Each row was made from one walk, in order. Every step used is in the known rows, and no mark comes twice. Write each row's walk.
Known rows:
U, L: [ -1 -26  -2 -17 -31  18 -25 -10  -1  -1  20   8  -9 -20  -9  15  -7 -15
  -9  -9   0  -6 -25]
G, L, U, T: [-34 -23  18   5  -2 -28   3 -30 -17  23  10  -6  32 -49  -9  15   7  13
 -12  52  39   0  -5]
U, S, H, J: [-42 -50 -53  73  -4 -19  -4   4 -14  49 -37 -18  -7  16  -9  47   9 -52
 -42  30 -48  -9  12]
B, U, E, H: [-31 -14 -10  65  35 -54 -37   3 -17  53  22   0  10  10   6  42 -15 -24
 -45  58   6   6  -5]
T, U, C, K: [ 29 -12  40   8   2 -36   8   9  15 -24  32  29   5   9  15 -39 -48   0
  29 -11 -22 -41 -23]
G, L, U, S, H, E: [-33 -65 -49  47  40 -44   4   2 -39  62 -34 -10  17   1 -57  26  59 -26
 -49  63 -22  -4  24]
G, L, U: [-13 -15   9 -18  20  -1  12 -26 -28  15  -4  17  30 -44 -39  -5  37  22
 -10  38  29  -2   4]
V, T, U, C, K: [ 56 -19  46   1  24 -33   7   8  27 -33  26  44  28  -8  25 -46 -36  -4
  38 -16 -23 -58 -17]
B, U, L: [ -6 -25   8  10  -8  -2 -43  -1   1  12  45  18 -14 -32 -16  48 -19 -20
  -7  14  19   6 -36]
S, H: [-18 -25  -9  32   6 -15   3  12  -8  26  -9 -16 -14   5   3  24   9 -19
 -11  -2 -12  -2  14]
C, K: [  1  18  -8  -5  16  -4  -2   5  18  -8  20   0  -2 -14  10 -28 -22   1
  20 -15 -15 -37   2]
U, C, K: [ 17  -7  -1   0   3 -33  -3   9  25 -16  11  -1   3   6  -8 -32 -35  -3
  23 -11 -17 -34 -14]
L, U, E, H, S: [-39 -36 -38  41  44 -66 -26 -18 -28  68 -18 -20  19   6 -41  34  20 -30
 -50  44 -11 -18  13]
H, J: [ -8  -5 -18  27 -22  -5   3   0  -2  25 -33 -15  -3  32  13  22   7 -19
  -6  10 -14  -9  -2]
H, E, U, S: [  7 -31 -47  60  21 -47 -11  41  15  17  -4 -32  23  62  14  -6  17 -34
 -19  29 -35  12   4]
E, H: [ -3 -10 -10  22   1 -25  -4  -3 -15  30  -2 -30   6  38  25   8  -1 -14
 -18   4   6   2   3]
V, T, U, S: [ 24 -33  22  14  32   0   0  -6  -2 -19  22  57  34 -30  10 -12  -8 -12
 -10  15 -28 -18  -2]
L, U: [-17 -10   7 -17  24  -1  -6 -15 -26   4  -1  23   7 -48 -34   7   8   5
  -8  11  15  -7  -7]
B, U: [ -5   4  10  26  23 -19 -20  12   2  13  22  13  -5 -12  -4  35 -12  -4
  -2  22  18   9  -9]
S, H, J: [-25 -29 -28  58 -14 -19   5  11  -9  50 -43 -29 -17  34  14  46  15 -37
 -16  10 -25 -14  13]
E, U, S, H: [-23 -52 -32  75  26 -37  -7  29   7  15  12 -25  19  10  14   9   7 -35
 -27  20 -30  14  16]
U, S, H, E: [-20 -49 -59  66  20 -41  -9  28 -12  49 -31 -27 -14  44 -16  33  21 -50
 -39  27 -51  -1  19]
V, T: [ 29  -6   6  -7  23   5  -3   2  12 -11  -7  15  22 -17  10  -7  11  -5
   8  -5   0 -14   7]
G, L: [  1  -6   3  -3  -6  -1  19 -13   2   9  -2  -6  23   9   1 -15  28  18
  -3  27  14   4  10]

Which walk is each row?
[ 13 -38   6  57  42 -64 -14   0   1  46  -2  -1  34  43  29  13   9 -33
 -25  26 -30 -38  18]
V, T, U, E, H, S
[-23 -27 -43  59  19 -63 -21  -3   0  64 -17 -45  11  54  -5  23  13 -34
 -42  32 -28 -10  18]
U, E, H, S
[ 28 -33   5  35  -6 -50   3  28  29 -14   5 -21  30  43  20 -21  -8  -9
  11   6   4  14 -12]
E, U, C
[-35 -61 -53  49  45 -43 -14  11 -42  53 -31  -5  -4  -5 -55  41  31 -44
 -47  38 -38  -8  12]
L, U, S, H, E
[-27 -14 -21  41  12 -37 -17 -10 -19  39   1 -14  12  23  15   8  -5 -18
 -44  35 -12  -2   4]
U, E, H
[-21 -51   6  55  18 -19   4   4 -21  16  17  25  -3  -7   3  21  -9 -26
 -28  18 -38  -7   8]
T, U, S, H
[  3 -18 -32  41   9 -51  -8   3   1  53 -22 -59   4  69   3  24  17 -29
 -16   2  -6  -8  18]
E, H, S
[-36 -18  13   4   2 -26 -16 -22 -19  15  15  -3  10 -58  -6  28 -20  -7
 -10  25  27  -2 -15]
L, U, T
[  8 -33  -1  12 -22  -5 -25  15  15  -8  40 -17  12   1  24   0  -4 -19
   2  -7   8   6 -24]
E, U, L
[-49 -58 -31  31  43 -16 -13 -14 -39  27  -3  20   4 -64 -58  32  14 -27
 -42  30 -18  -3  11]
L, U, S, H
[-15 -13  30  24  12 -18  -4  -4 -12   2  27  44   5 -10  13  -4 -17   1
 -17  30 -21 -15  -7]
T, U, E
[  1 -17 -16  65 -14 -74 -11  43  27  30   5 -72  15  76  69  13  -9 -30
   5  22  -1  11  -5]
H, E, U, T
[-12 -13 -29  50 -23 -29  -1  -5 -18  55 -35 -47   4  67  37  29   4 -34
 -24  15  -7  -9  -1]
E, H, J
[-14 -31  -3  65  19 -68 -11  -1 -13  57   5 -17  11  61  16  20   1 -30
 -34  30 -28 -22  10]
T, U, E, H, S
[-45 -28 -15  26  35 -38 -23 -25 -47  44   1   7  21 -31 -22  18   4 -15
 -53  45   4 -10  -2]
L, U, E, H
[  5 -23   9 -17  23 -34  10 -18  -1  -3   6  18  35 -39 -44 -39   3  19
  10  27  11 -35 -10]
G, L, U, C, K
[-16 -43 -23 100  -5 -88 -11  57  21  55  -4 -85   0  81  68  37   1 -50
  -6  20 -14   7  10]
S, H, E, U, T
[ 21 -43 -35  77  18 -97   0  68  39  27 -10 -60   4  93  34 -17  -2 -43
  16  -4 -42 -31   6]
S, H, E, U, C, K
